Every row comes from one small tree of marks. The marks that hang from a mark follow it in brackets, in alphabetical order. Every link used is in the known rows. Which tree was each row made from?
In the rows, 128 means zero.
Known rows:
papon{reko}: 175,114,101,147,155,118,87,165,125,97,170,152,127,123,137,130,123,116,182,147,173,128,136,160,122,103,90,123,160,139,140,113
papon{nevin{sezad} reko}: 165,131,97,137,152,99,53,172,114,109,150,147,129,122,143,124,97,120,191,134,206,137,146,179,104,96,91,134,143,143,138,100
tede{debika{nevin papon{reko} votet}}: 160,129,117,146,168,173,132,160,47,136,131,126,125,139,119,142,134,105,146,142,170,127,104,161,120,107,70,150,162,138,157,102
debika{mipog papon{reko} tede}: 167,115,108,138,155,148,129,155,83,114,143,147,122,146,111,166,150,126,160,161,163,110,112,178,135,119,66,146,169,118,147,98
reko{debika{tede} nevin}: 162,118,56,122,155,151,162,176,113,98,159,139,132,132,118,122,142,127,171,162,149,125,119,158,106,105,102,151,170,162,131,90
reko{debika{mipog} papon{nevin{sezad}}}: 150,151,77,142,158,110,119,174,91,130,130,119,127,128,127,138,136,126,203,154,224,112,139,172,87,100,101,140,132,142,142,98
nevin{reko sezad}: 160,113,129,136,153,107,87,191,110,91,141,120,105,112,138,118,101,137,179,131,186,147,115,152,114,119,102,118,139,138,125,115
debika{tede}: 174,108,98,130,153,139,111,171,136,104,149,139,109,126,130,144,135,140,158,163,161,140,113,157,134,123,92,141,162,120,128,107
papon{reko{debika{tede} mipog}}: 165,127,50,135,158,122,149,166,118,92,157,146,133,135,123,133,138,119,164,169,152,108,115,160,99,111,94,158,187,157,128,89
rorat{debika{nevin papon votet}}: 141,110,114,103,157,177,140,175,69,132,125,116,142,139,113,148,123,139,144,154,164,142,95,149,142,111,93,157,144,128,138,91
debika{papon{reko{nevin}} tede votet}: 164,101,80,134,141,163,156,167,65,95,145,140,144,150,97,139,138,129,150,142,152,115,112,173,123,88,92,171,184,146,153,84
rorat{debika{mipog papon reko}}: 137,102,106,119,164,168,128,154,85,122,139,118,126,139,117,161,142,135,154,169,163,115,101,167,128,142,87,129,155,105,144,109
rorat{debika{papon{reko} tede}}: 165,104,93,116,140,142,126,166,102,97,159,142,142,139,113,149,129,143,150,163,138,129,111,154,134,124,75,151,166,129,134,93
debika{papon}: 171,105,117,147,162,142,112,166,106,118,154,137,128,120,141,138,132,132,162,165,165,120,113,157,141,108,96,133,150,118,132,123
rorat{debika{mipog papon{nevin} votet}}: 136,113,92,116,148,160,129,170,75,143,113,112,141,127,123,162,135,141,160,162,197,131,117,166,128,119,89,166,137,98,148,90
mipog{reko{debika nevin}}: 166,132,76,128,170,157,143,171,121,99,186,132,140,121,131,109,127,112,172,165,142,122,132,154,99,81,97,140,138,167,149,98
tede{debika{mipog nevin papon}}: 152,134,130,147,189,176,141,145,68,154,123,116,102,129,126,163,144,97,158,163,175,123,98,171,119,135,67,137,144,117,146,112
nevin{reko{mipog} sezad}: 150,113,110,146,161,101,104,184,119,88,136,113,108,111,134,124,97,122,175,140,184,135,104,164,99,123,114,138,155,141,117,110
debika{papon{reko} votet}: 166,107,108,146,151,144,121,173,74,112,146,143,140,135,126,137,134,131,159,144,175,117,120,157,140,92,93,143,163,124,153,110
rorat{debika{mipog reko tede votet}}: 135,99,82,93,150,179,142,169,92,113,118,114,112,152,97,167,144,153,138,161,170,139,98,162,126,149,91,152,175,102,153,87
votet{debika}: 182,114,90,135,153,137,112,169,105,106,156,133,133,114,144,145,128,113,183,166,158,143,124,148,139,107,107,139,133,116,122,114
tede{debika{papon}}: 174,110,116,164,172,150,125,157,98,131,145,120,108,107,144,135,140,117,160,168,157,127,109,153,124,130,87,132,149,114,140,131
tede{debika{mipog nevin papon} reko}: 151,140,139,140,188,193,145,148,56,159,120,109,87,126,126,158,131,84,141,165,176,112,95,179,97,126,57,126,164,138,153,127
mipog{reko}: 176,118,116,138,165,144,90,167,144,106,175,132,117,116,145,130,120,125,157,168,158,138,127,153,129,99,84,134,129,122,149,118
tede{debika{mipog votet}}: 156,110,108,152,172,158,136,164,91,138,110,106,92,110,125,147,153,114,170,155,187,136,116,158,118,143,95,136,152,107,164,116
debika{nevin reko tede votet}: 146,119,94,103,159,190,126,170,83,118,128,132,114,168,106,153,131,135,123,153,177,140,89,168,129,112,85,149,175,120,144,90
nevin{reko{debika{papon}} sezad}: 155,124,116,130,157,121,133,196,67,108,143,125,126,122,136,115,114,143,168,148,166,128,107,145,115,108,98,128,136,155,123,113
votet{debika{mipog nevin}}: 160,137,107,125,168,164,124,155,77,130,136,126,126,135,125,173,133,97,181,163,176,140,112,170,135,113,86,145,130,118,128,95
debika{votet}: 162,105,104,136,154,144,111,183,112,116,135,129,119,118,135,131,132,137,165,147,184,139,121,149,139,109,112,139,155,121,144,112
mipog{reko{debika{nevin papon tede}}}: 165,151,102,107,172,191,153,171,84,128,165,138,134,157,121,145,130,131,122,184,136,126,97,153,130,88,59,162,137,146,142,89
nevin{reko{debika{papon tede}} sezad}: 159,124,105,116,150,131,149,198,70,104,136,126,119,135,123,127,119,157,151,155,153,132,94,148,117,117,91,144,149,148,120,99

Write each row's tree:
148,122,75,135,171,147,159,166,100,115,149,131,130,123,122,132,148,105,196,153,174,110,129,170,100,112,106,134,156,158,141,99	reko{debika{mipog} nevin}
146,111,118,111,159,182,142,170,84,127,136,105,129,129,113,157,135,142,142,171,154,131,109,152,141,117,83,160,128,105,170,99	rorat{debika{mipog{reko} papon votet}}
177,143,85,159,148,135,91,160,139,106,174,125,132,131,143,134,122,127,167,169,198,125,144,157,98,71,73,147,121,118,147,107	mipog{reko{papon{nevin}}}
170,108,97,132,143,154,135,175,76,110,140,145,133,150,113,146,142,142,141,151,162,121,111,160,143,100,86,163,178,121,151,96	debika{papon{reko} tede votet}
163,127,124,147,180,168,129,152,79,141,138,122,113,124,134,144,130,103,149,162,164,132,97,160,123,124,73,139,144,130,137,116	tede{debika{nevin papon}}
149,127,129,132,189,170,109,153,55,136,132,113,107,140,121,138,117,112,142,148,171,131,86,177,109,130,83,129,153,131,145,116	tede{debika{nevin{sezad} papon reko}}
152,135,54,148,169,132,145,165,100,130,146,133,153,123,152,135,133,116,162,180,181,101,114,165,98,94,99,164,157,133,119,103	reko{debika{papon{nevin}} mipog}
156,104,67,135,165,151,125,156,130,93,147,129,112,144,122,148,133,125,139,172,163,117,92,175,109,131,100,151,192,116,127,106	debika{reko{mipog} tede}
150,114,58,128,161,160,192,181,75,119,124,121,138,137,115,141,153,143,134,177,152,109,87,152,126,112,109,187,182,132,135,93	reko{debika{papon tede votet} mipog}
162,138,58,149,145,153,119,145,73,117,142,119,140,151,126,172,147,106,184,168,208,114,131,177,96,96,85,140,134,93,133,100	votet{debika{mipog reko{papon{nevin}}}}
144,129,123,131,163,129,146,188,56,122,126,120,115,127,125,134,130,137,173,149,180,117,107,158,113,122,95,126,135,144,130,110	nevin{reko{debika{mipog papon}} sezad}
148,144,64,131,151,137,127,175,74,132,131,142,140,138,132,143,143,115,181,149,213,115,145,168,102,94,85,147,154,137,156,86	papon{nevin reko{debika{mipog votet}}}
171,134,100,135,169,159,140,172,101,122,176,137,140,126,143,125,135,132,149,182,142,114,116,143,127,87,84,139,130,136,148,116	mipog{reko{debika{papon}}}
150,102,93,129,168,140,98,165,104,94,153,125,121,133,115,115,112,118,179,134,174,126,116,183,99,110,120,124,164,152,143,109	debika{reko{nevin{sezad}}}
146,142,51,148,154,114,137,180,112,103,145,124,137,122,155,124,114,114,171,165,194,119,119,153,74,98,91,147,153,145,110,97	papon{nevin{reko{debika mipog}}}
178,142,82,147,161,138,137,169,123,103,181,126,132,127,133,119,141,130,171,176,165,113,132,138,104,80,89,133,127,148,151,112	mipog{reko{debika papon}}
152,118,90,166,165,170,145,152,72,124,119,97,96,139,108,153,166,118,162,154,199,113,110,162,95,136,91,128,166,103,169,117	tede{debika{mipog reko{papon} votet}}
154,137,60,114,130,145,149,201,85,109,124,127,129,143,135,131,127,150,147,155,192,143,117,142,101,97,82,159,153,132,126,81	papon{nevin{reko{debika{tede votet}}}}
155,129,110,134,145,106,70,187,111,102,134,124,115,117,149,121,89,134,180,134,211,151,129,165,97,104,91,132,131,131,118,105	papon{nevin{reko sezad}}
169,119,87,157,150,149,143,163,107,93,159,116,118,121,118,119,126,103,179,151,182,103,128,170,75,82,100,124,176,169,146,124	tede{reko{nevin papon}}
166,121,122,155,142,101,104,185,104,84,145,110,108,122,124,118,113,142,188,133,197,134,123,149,102,106,102,120,136,141,126,116	nevin{reko{papon} sezad}
153,133,77,155,156,95,150,186,97,84,144,105,121,120,122,111,122,131,187,149,185,113,109,148,76,105,118,141,154,165,118,105	nevin{reko{debika mipog papon} sezad}
155,112,72,134,160,172,142,147,71,104,148,121,136,144,114,156,140,92,185,158,165,120,117,183,109,112,106,134,152,120,138,99	votet{debika{mipog reko{nevin}}}
156,122,111,137,173,168,124,168,86,138,121,112,103,123,127,137,129,110,151,147,181,149,105,153,118,122,88,142,150,130,150,104	tede{debika{nevin votet}}
148,105,80,144,177,116,120,165,123,92,143,115,125,108,118,119,107,106,192,138,171,122,113,185,91,114,133,156,169,159,130,104	reko{mipog nevin{sezad}}
155,127,77,149,162,91,70,163,122,103,145,136,135,122,138,129,98,103,187,142,202,123,134,189,89,101,101,158,161,144,132,96	papon{nevin{sezad} reko{mipog}}
162,132,78,123,156,136,143,168,100,110,148,150,119,142,116,149,153,122,173,163,167,115,126,164,116,121,76,139,170,145,144,90	papon{reko{debika{mipog tede}}}
167,106,110,153,164,162,141,170,74,136,124,112,112,112,133,134,145,127,149,160,165,131,105,147,131,124,95,148,156,110,153,122	tede{debika{papon votet}}
